In the rows, 128 means zero.
Known rows, with every way that one mark hangs from another:
M(S(A(J)) Y): [165 130 136  98 126 104 101 111 155 119 155 143 145 159 104 101 159  88
 101]
A(G J S(M(Y) X)): [185 134 139  93 123 127  61 172 117 119 176 168 180 151 110 146 146  50
 105]
A(S): [180 109 107 126 138 128  98 136 127 129 149 168 126 175 113 136 137 107
 104]
Y(M): [180 104 104 127 127 156  93 133 120 134 173 162 133 177 133 150 151  84
 119]
A(G S(M X)): [181 119 124 111 136 132  63 180  89 128 187 169 161 162 108 159 141  59
 105]
G(A(J)): [157 104 127 137 125 138  91 109 151 138 128 161 125 152 120 138 153  88
 132]
G(A): [151  98 109 133 134 143  93 121 148 140 148 159 120 164 119 134 151  91
 123]
G(A(J S(M(Y) X))): [164 122 131  89 130 126  67 156 135 128 170 157 174 181 111 120 160  49
 100]
E(X(S)): [175  98  82 133 133 126 102 121 121 137 152 178 126 166 125 136 161 109
  98]
S(A M X): [152 138 122  94 125 137  73 167 115 129 199 139 164 178 124 129 151  66
 100]
A(G S): [188 112 115 136 138 132  88 145 115 130 148 175 129 148 101 155 136  90
 110]
X(S(M)): [182  95  94 132 123 126 100 142 110 120 182 148 135 168 136 140 149  94
 116]
S(A(G J) M(Y) X): [162 156 145  88 112 136  61 168 133 121 186 144 184 139 115 132 155  38
 105]
M(S Y): [166 100 112  99 135 110 102 117 153 122 172 159 131 171 120 115 151 105
 109]
G(A(J S(M))): [174 106 124 133 132 130  83 131 117 129 155 151 148 168 113 140 155  66
 120]
X(S(A(G J) M)): [188 128 128 140 116 123  89 145 101 118 163 138 152 129 107 143 156  60
 114]
S(X): [156 114 117 102 129 137  82 147 135 137 162 174 134 174 126 139 140  99
 110]
X(S(A(G) M(Y))): [182 130 107 116 120 126  89 161 122 112 191 134 162 143 111 121 160  57
  96]

Rows:
[163 147 151 112 122 134  70 151 125 134 144 162 152 135  98 142 147  65
 109] | S(A(G J) X)
[180 129 121  90 132 131  63 184 114 121 197 167 174 164 112 143 145  53
  96] | A(G S(M(Y) X))
[157 137 147  75 128 101  85 133 146 125 161 151 157 172  98  98 159  79
  89] | M(S(A(J) X) Y)
[164 140 155  86 128 106  74 142 135 125 159 157 159 144  86 118 159  61
  96] | M(S(A(G J) X) Y)
[164 147 149 109 117 138  61 164 107 127 177 148 171 138 111 150 151  45
 115] | S(A(G J) M X)
[187 136 126 119 112 122  88 149 126 110 172 136 166 131 110 126 161  53
 105] | X(S(A(G J) M(Y)))
[166 121 140 119 130 105 101 107 130 126 146 144 131 158 100 118 154  95
 110] | M(S(A(J)))
[172 106 126 137 137 127  92 118 136 136 121 167 129 165 100 133 151  87
 114] | G(A(J S))
[175  96 123  99 142 125  82 142  96 137 185 167 139 197 111 139 161  77
 106] | Y(M(S(X)))
[156 144 140  98 116 133  72 155 119 127 178 140 168 166 123 131 151  62
 108] | S(A(J) M X)
[187 126 131 144 120 120  97 133 119 124 130 153 133 127  93 136 153  79
 107] | X(S(A(G J)))
[183 130 114 137 121 128  82 137  92 128 167 153 161 130 110 147 171  54
 102] | E(X(S(A(G J) M)))
[173 117 115 100 135 128  73 170 101 128 188 162 157 190 121 141 142  78
  99] | A(S(M X))
[157 151 128  84 121 140  62 180 129 122 205 143 181 152 116 129 154  42
  98] | S(A(G) M(Y) X)
[180 124 122 132 120 115 107 122 131 123 131 148 130 154 106 117 155  97
 100] | X(S(A(J)))
[158 141 134 109 131 138  71 163 122 137 164 160 147 148  98 139 146  69
 100] | S(A(G) X)
[181 103  91 111 118 124  99 146 135 113 189 145 149 170 139 122 154  87
 105] | X(S(M(Y)))
[174 125 147  97 134 119  81 135  98 134 169 151 154 186  94 124 169  60
  97] | Y(M(S(A(J) X)))
[154 154 136  77 111 132  71 158 143 120 187 138 180 167 127 114 156  56
  99] | S(A(J) M(Y) X)
[161 106 116 108 143 131  69 165 106 136 181 157 156 193 108 133 155  60
 101] | G(A(S(M X)))
[175 118 101 125 123 122 100 149 109 119 185 130 145 170 120 121 156  82
  98] | X(S(A M))
[177 132 129  84 121 123  71 162 129 119 176 161 175 179 123 126 147  68
  97] | A(J S(M(Y) X))
[161 126 141 103 141 111  77 151 106 134 170 159 142 154  84 132 153  71
  97] | M(S(A(G) X))
